What can hang from each mark
lobunuz: laso lupo zikir
matose: lobunuz zikir
domemi: laso lokur lupo
laso: domemi lokur lupo zikir
lupo: domemi laso lobunuz matose zikir
zikir: lobunuz lokur matose
lokur: domemi zikir

Each row was made from one small tree. The marks that hang from a mark follow it in brackets, in alphabetical order. Every link used is in the known rows. Write each row's tree.
Known rows
lupo[domemi lobunuz[laso[zikir[matose]]]]: [-10, -27, -16, -30, 12, 1, 22, -12, 64, -9, -8, -10, -9, -11, 25, -24, -10, -9, -24, -26, 12, -3, -12, 11, -23, -21, -5, -26, -16, 17, 39, 30]
lokur[domemi[laso[lupo[lobunuz matose]]]]: [-26, -15, -3, -31, 11, -32, 12, 8, 22, -14, 8, -7, 6, -60, 32, -13, -12, -30, -18, 0, 3, -13, 13, 15, 4, 0, -10, -31, 3, 27, -2, 12]
lokur[zikir[lobunuz[lupo[laso]] matose]]: [-26, 10, 17, -24, 26, -10, -3, -13, 4, 12, 27, -32, 5, -49, 1, -13, -33, -6, -41, -22, 31, -22, 53, -6, -17, -4, 30, 0, -13, 39, 14, 36]
lobunuz[zikir[lokur]]: [-24, 14, -29, -21, 19, -55, 18, -21, 6, -44, 22, -21, 6, -23, 22, -4, -30, -28, -38, -12, -33, -12, 24, -8, -31, -29, 2, -6, -26, 39, 12, 44]
matose[lobunuz zikir[lokur[domemi[lupo[laso]]]]]: [-31, -21, -12, -40, 16, -19, 10, 17, 3, -19, 31, -15, -4, -40, 26, -33, -25, -47, -32, -31, 25, 0, 27, 0, -14, 3, 12, -42, 8, 29, -17, 19]
zikir[lokur matose[lobunuz]]: [-20, 25, -7, -36, 12, -23, 6, 7, 3, -21, 32, -18, 2, -6, 11, -14, -28, -38, -57, -31, 6, -16, 11, -19, -41, -10, 13, -7, -23, 35, -2, 33]
domemi[lokur lupo[lobunuz matose]]: [-25, -25, -27, -39, 9, -28, 37, -19, 9, -24, 13, -12, 6, -66, 1, -30, -7, -41, -25, 0, 11, -1, 19, 36, 4, -10, -15, -12, -9, 39, -17, 19]
lokur[zikir[lobunuz]]: [-25, 7, -11, -33, 7, -20, 20, -25, 29, 3, 35, -29, -1, -58, 5, -13, -23, -21, -43, -26, -19, -26, 27, -13, -18, -5, 15, 0, -15, 35, 15, 24]
zikir[lobunuz[laso] matose]: [-32, 3, -13, -20, 23, 3, 8, -23, 23, -9, 30, -47, 3, -31, 13, -4, -29, 5, -39, -22, 0, -15, 30, -27, -20, -35, 24, -6, -12, 44, -1, 15]
lobunuz[lupo[domemi laso matose] zikir[lokur]]: [-25, 12, 3, -11, 35, -57, 7, 5, 11, -52, -10, 13, 8, -47, 30, 1, -29, -25, -29, -6, 32, 0, 38, 11, -20, -9, 0, -23, -15, 38, 28, 61]
domemi[laso[lupo[zikir]]]: [-22, -1, -21, -20, 10, -30, -1, 7, 15, 10, 9, -31, 9, -49, 30, -4, -13, -33, -25, 3, -13, -9, 40, 13, -2, -26, -26, -4, -8, 26, 21, 21]
zikir[lobunuz[laso lupo] lokur[domemi]]: [-52, 12, 13, -18, 42, -42, 3, -30, 39, -5, 40, -39, 4, -40, 16, -15, -42, 2, -28, -14, -1, -1, 26, -36, -13, -35, 33, -29, 11, 52, -12, 29]
zikir[lobunuz[lupo] lokur[domemi[laso]] matose]: [-51, 9, 20, -18, 39, -35, 4, -26, 7, -8, 52, -51, 3, -32, 25, -17, -30, -12, -48, 3, 10, -1, 29, -41, -11, -22, 34, -15, 1, 40, -15, 31]
zikir[lobunuz[lupo]]: [-36, 1, 5, -24, 18, -26, -3, -24, 15, -5, 28, -29, 10, -43, 11, -12, -30, -1, -42, -20, -6, -20, 23, -29, -15, -19, 11, -12, -3, 54, 2, 27]
domemi[laso[zikir] lupo[lobunuz matose]]: [-18, -55, -27, -33, -6, -31, 21, -3, 27, -5, 2, -28, 7, -75, 20, -41, -8, -33, -16, 2, 5, 8, 8, 31, 7, -6, -20, -10, 5, 14, 17, 23]
zikir[lobunuz[laso[lokur] lupo]]: [-40, -1, 3, -17, 26, -27, -3, -26, 3, 10, 28, -36, 3, -39, 15, -11, -43, 7, -21, -26, 0, -10, 38, -17, -1, -37, 13, -11, 12, 27, 8, 23]
lobunuz[laso lupo[domemi] zikir]: [-29, 5, -12, -15, 36, -37, 8, -21, 41, -31, -7, -17, -6, -36, 36, -3, -40, 24, 5, -6, -7, -11, 12, 5, -11, -63, 5, -30, -3, 47, 36, 27]
lokur[domemi[lupo]]: [-33, -11, -30, -22, 20, -18, 27, -26, 27, -19, 36, -28, 2, -44, 29, -27, -20, -17, -15, -28, -22, -18, 36, 13, -5, -12, -13, -20, 3, 33, -22, 14]
domemi[laso lokur lupo[zikir]]: [-34, -22, -42, -24, 17, -26, 39, -24, 6, -2, 26, -49, -3, -72, 14, -28, -8, -40, -20, 26, -9, 16, 47, 32, 21, -42, -25, 2, 2, 34, -4, 8]
lobunuz[laso[domemi zikir[matose]]]: [-14, -20, -25, -12, 13, -13, 4, -20, 66, 7, 7, -31, -6, -11, 29, -15, -26, -3, -10, -48, -7, -2, 41, 8, -23, -35, -13, -7, -6, 2, 7, 28]
lupo[domemi[lokur] laso[zikir] matose]: [-11, -30, -19, -20, 9, -13, 38, -6, 33, -32, -13, 6, -3, -61, 14, -30, -4, -49, -28, -7, 30, 10, 46, 38, -5, 2, -34, -26, -5, 18, 12, 28]
lobunuz[laso[domemi] lupo zikir[lokur]]: [-36, 14, -11, -12, 34, -70, -5, -26, 42, -18, 8, -23, -4, -22, 32, 7, -49, 8, -2, -24, -16, 1, 33, -7, -19, -64, 10, -12, -3, 33, 15, 44]
lobunuz[laso]: [-27, -6, -28, -20, 19, -13, 21, -17, 32, -15, 16, -34, -3, -35, 21, -5, -32, -5, -17, -20, -22, -16, 32, -1, -13, -46, -7, -7, -5, 45, 11, 12]
lokur[domemi[laso] zikir[lobunuz[lupo] matose]]: [-36, 3, 21, -24, 35, -20, 10, -29, 23, 14, 48, -53, -7, -56, 21, -24, -32, 7, -26, 2, 8, -15, 37, -16, -3, -17, 39, -16, 8, 32, -2, 17]
lokur[domemi[laso lupo] zikir[matose]]: [-28, -14, -21, -22, 23, -11, 31, -24, 22, 4, 43, -53, -9, -57, 31, -34, -23, -17, -7, -4, -6, -13, 42, 25, 4, -20, 7, -5, 0, 17, -7, 10]
lobunuz[lupo[laso[lokur] zikir[matose]]]: [-9, 7, 1, -9, 37, -22, 0, 7, -18, 10, 15, -9, 12, -21, 19, -6, -27, -23, -36, -31, 28, -7, 87, 22, -13, 4, -15, -4, -6, 5, 8, 49]
lokur[domemi[lupo] zikir[matose]]: [-20, 0, -22, -23, 28, -12, 24, -27, 31, 3, 41, -34, 0, -42, 24, -34, -25, -15, -10, -30, -6, -23, 44, 28, -15, -3, 8, -13, -9, 20, -18, 22]
lupo[laso[domemi[lokur]] lobunuz[zikir[matose]]]: [-13, -3, -25, -31, 14, -23, 36, -18, 3, -36, 5, 5, -12, -21, 13, 2, -14, -27, -33, -24, 8, 0, 41, 22, -5, -22, -4, -11, -28, 25, 2, 27]

Write each row's tree
[-11, 2, -26, -16, 19, -21, 28, 5, -8, -4, 17, -3, 8, -38, 17, 1, -15, -44, -40, -36, 1, -9, 78, 21, -8, 8, -33, -1, -4, 1, 17, 39] -> lupo[laso[lokur] zikir]
[-20, -24, -16, -36, 19, -18, 9, 19, 29, -18, 25, -12, 2, -64, 31, -38, -26, -24, -14, -28, 19, -13, 20, 11, -15, 10, 12, -54, 21, 26, -37, 10] -> lokur[domemi[lupo[matose[lobunuz zikir]]]]
[-7, 9, -13, -18, 11, -20, 19, -18, 20, 18, 29, -7, -11, -14, 26, -4, -22, -30, -22, -62, -10, -24, 58, 23, -21, 1, -12, 10, -17, -24, 6, 38] -> laso[domemi lokur[zikir[matose]]]
[-23, 7, -9, -10, 41, -45, 7, -8, 44, -36, -15, -7, 3, -54, 36, -3, -38, 21, 5, -3, 12, -7, 24, 14, -14, -47, 7, -36, 4, 44, 27, 35] -> lobunuz[laso lupo[domemi matose] zikir]
[-10, -27, 0, -14, 16, -32, -3, 8, 21, -9, -9, -8, 17, -58, 15, -27, -29, -16, -23, -20, 28, -3, 61, 23, -13, 2, -18, -20, 9, 26, 12, 42] -> lobunuz[lupo[laso[zikir] matose]]
[1, 1, -7, -29, -18, -47, -25, 28, 29, 20, -6, 19, 8, -34, 30, -29, -23, -44, -12, -68, 16, -8, 29, 31, -17, 17, -29, -23, 13, -32, 4, 37] -> laso[domemi lokur lupo[matose[lobunuz]] zikir]
[-23, -20, 9, -30, 33, -23, -2, 10, 17, 10, 26, -23, -11, -28, 35, -32, -51, 7, 2, -35, 13, -10, 25, -1, -8, -30, 21, -59, 36, 14, -14, 6] -> matose[lobunuz[laso[lokur[domemi]] lupo] zikir]
[-19, 10, -5, -20, 33, -29, 10, -5, 50, -4, 2, 2, 3, -33, 26, -7, -12, -11, -29, -16, 6, -11, 28, 4, -21, -14, -19, -23, -8, 37, 28, 43] -> lobunuz[lupo[domemi zikir]]
[-34, 1, 8, -38, 11, -18, 8, 9, 21, -14, 9, -17, -14, -42, 29, -16, -26, -10, -23, -2, 15, -10, -8, -12, -1, -36, -3, -22, 11, 43, 34, 9] -> matose[lobunuz[lupo[domemi[laso]]]]
[-25, -28, -31, -36, 15, -32, 46, -8, 13, -9, 12, -23, 5, -87, 6, -25, 4, -47, -25, 31, 16, 19, 31, 40, 20, -17, -19, -7, 5, 34, -4, 15] -> domemi[laso lokur lupo[lobunuz matose zikir]]
[-6, -27, -14, -26, 9, -4, 20, -10, 41, 1, -2, -2, -10, -3, 29, -26, -12, -19, -23, -40, 12, -1, 0, 21, -17, -13, -12, -22, -11, -14, 36, 35] -> lupo[domemi lobunuz[laso[lokur zikir[matose]]]]
[-12, -29, -28, -15, 8, -25, 14, -17, 25, 5, 11, -32, -1, -30, 22, -29, -32, -18, -10, -35, -20, -2, 41, 20, -8, -31, -21, -11, 8, -7, 20, 27] -> lobunuz[laso[lokur zikir]]
[-8, -34, -8, -33, -8, -17, -11, 2, 15, 14, -1, -29, 5, -20, 24, -29, -14, -32, -28, -6, 1, -8, 0, 18, -10, -16, -12, -9, -18, 14, 30, 21] -> domemi[laso[lupo[lobunuz] zikir[matose]]]
[-33, -33, -17, -30, -1, -12, 37, -33, 34, -10, 16, -37, -14, -59, 16, -38, -4, -35, -42, 14, -4, 17, 5, -7, 12, -32, -9, -16, 2, 25, 22, 10] -> lupo[domemi[laso[zikir[lobunuz]] lokur]]
[-26, 11, -29, -32, 30, -28, 21, 4, 27, 9, 37, -19, -1, -55, 22, -31, -28, -14, 2, -37, 4, 1, 41, 26, 2, -17, -3, -36, 33, 2, -10, 13] -> matose[lobunuz[laso[lokur[domemi[lupo[zikir]]]]]]
[-19, -34, 5, -11, 33, -21, -2, 1, 28, -1, -10, -3, -6, -37, 45, -13, -33, -4, -4, -23, 33, -7, 31, 16, -10, -23, -2, -41, 13, 7, 11, 32] -> lobunuz[laso[lokur] lupo[domemi matose[zikir]]]
[-36, 5, -20, -22, 16, -9, 2, -34, 54, 25, 34, -45, -8, -50, 17, -12, -26, 1, -7, -42, 10, -10, 38, 3, -6, -29, 25, 8, -8, 17, 6, 19] -> lokur[zikir[lobunuz[laso[domemi[lupo]]] matose]]
[-21, 17, -8, -32, 8, -6, -24, 17, 16, 3, 10, -28, 1, -16, 19, -11, -38, -6, -14, -29, 14, -24, 12, 3, -22, -38, 12, -18, -11, 40, 7, 7] -> zikir[matose[lobunuz[laso[lupo]]]]
[-1, -21, -4, -28, 4, -44, 0, 8, 28, 8, 4, 15, 15, -40, 30, -36, -14, -43, -15, -42, 2, -13, 22, 39, -11, 33, -23, -41, 7, -18, -5, 39] -> laso[lokur[domemi] lupo[lobunuz matose] zikir]
[-26, -33, -16, -26, 5, -10, 25, -34, 9, -3, 29, -61, -5, -49, 5, -39, -16, -31, -49, 15, -1, 13, 29, -7, 3, -32, 5, -5, -4, 24, -2, 11] -> domemi[laso[zikir[lobunuz matose]] lokur]
[-25, -14, -17, -44, 9, -9, 49, -27, 29, -31, 6, 8, -15, -27, 11, -16, 2, -38, -40, -5, -3, -10, -8, 11, -5, -19, -20, -19, -22, 42, 14, 16] -> lupo[domemi[lokur] lobunuz]
[-19, -9, -7, -44, 6, -27, 3, 14, 9, -16, 25, -18, -4, -17, 20, -18, -30, -43, -49, -26, 0, -13, 0, -22, -37, -11, 14, -30, -10, 36, 2, 25] -> matose[lobunuz zikir[lokur]]
[-29, 9, -30, -13, 34, -68, 22, -16, 20, -48, 30, -15, 12, -57, 34, -22, -29, -29, -17, -12, -12, 1, 41, 18, -18, -6, 6, -28, -2, 28, -23, 42] -> lobunuz[zikir[lokur[domemi[lupo[matose]]]]]
[-18, -13, -20, -20, 0, -47, 11, -20, 55, -4, 15, -12, 0, -13, 25, -19, -16, -43, -36, -48, -21, 0, 29, -2, -31, -10, -24, -1, -12, -1, 11, 51] -> laso[domemi zikir[lokur]]
[-37, 2, 18, -23, 21, -28, 13, -11, 38, 1, 13, -21, -5, -85, 22, -15, -19, -9, -27, 8, 29, -8, 17, -7, 0, -12, 19, -12, 5, 33, 32, 26] -> lokur[zikir[lobunuz[lupo[domemi[laso] matose]]]]
[-24, -56, -30, -38, -9, -23, 23, -14, 24, 2, 11, -39, -1, -53, 21, -43, -9, -30, -19, 0, -11, 3, -4, 24, 7, -23, -20, -7, 0, 19, 29, 16] -> domemi[laso[zikir] lupo[lobunuz]]
[-18, -10, -25, -40, 15, -22, 51, -18, 7, -54, -6, 14, -15, -41, 13, -5, -8, -34, -33, -1, 3, 0, 11, 24, 3, -22, -13, -27, -24, 42, 31, 23] -> lupo[domemi[lokur] laso lobunuz[zikir]]
[-30, 3, 7, -40, 17, -11, 20, 4, 5, -24, 1, 4, -17, -43, 6, -22, -24, -25, -29, -9, 40, -4, 20, 13, 2, -26, -8, -29, 3, 52, 15, 11] -> matose[lobunuz[lupo[domemi[lokur] laso]]]
[-39, 14, 16, -20, 26, -53, -7, -11, 15, -15, 26, -20, 20, -51, 9, -9, -30, -23, -54, -11, 18, -6, 30, -28, -25, -1, 20, -10, -7, 46, -9, 51] -> zikir[lobunuz[lupo[matose]] lokur]
[-18, -1, -7, -34, 9, -29, 8, -6, 5, 1, 22, 10, 3, -18, 29, -16, -16, -36, -21, -42, -15, -27, 15, 19, -6, 12, -17, -29, -4, 5, -3, 25] -> laso[lokur[domemi] lupo[lobunuz]]
[-21, 17, 0, -28, 0, -20, -4, -14, 17, 22, 18, 2, -3, -39, 24, -14, -15, -39, -31, -44, 0, -29, 16, 8, -9, 7, -1, -9, -14, -2, 34, 35] -> laso[lokur[zikir[lobunuz]] lupo[domemi]]
[-15, -9, -22, -35, -3, -24, 4, 4, 70, 6, 6, -17, -12, -32, 21, -25, -30, -6, -6, -51, -7, 0, 15, 2, -17, -35, -10, -23, 18, 8, 18, 15] -> matose[lobunuz[laso[domemi zikir]]]
[-1, -21, -10, -34, -7, -18, -17, 0, 26, 12, -2, -11, 12, -5, 16, -28, -13, -30, -33, -30, 1, -18, 0, 22, -29, 2, -12, -15, -28, 18, 18, 37] -> laso[lupo[lobunuz] zikir[matose]]
[-22, 28, -20, -29, 22, -60, 10, 13, 20, -45, 10, -15, 5, -54, 17, -3, -46, -14, -19, -9, 5, 1, 13, -5, -28, -41, 24, -27, 0, 41, 10, 30] -> lupo[matose[lobunuz[laso zikir[lokur]]]]
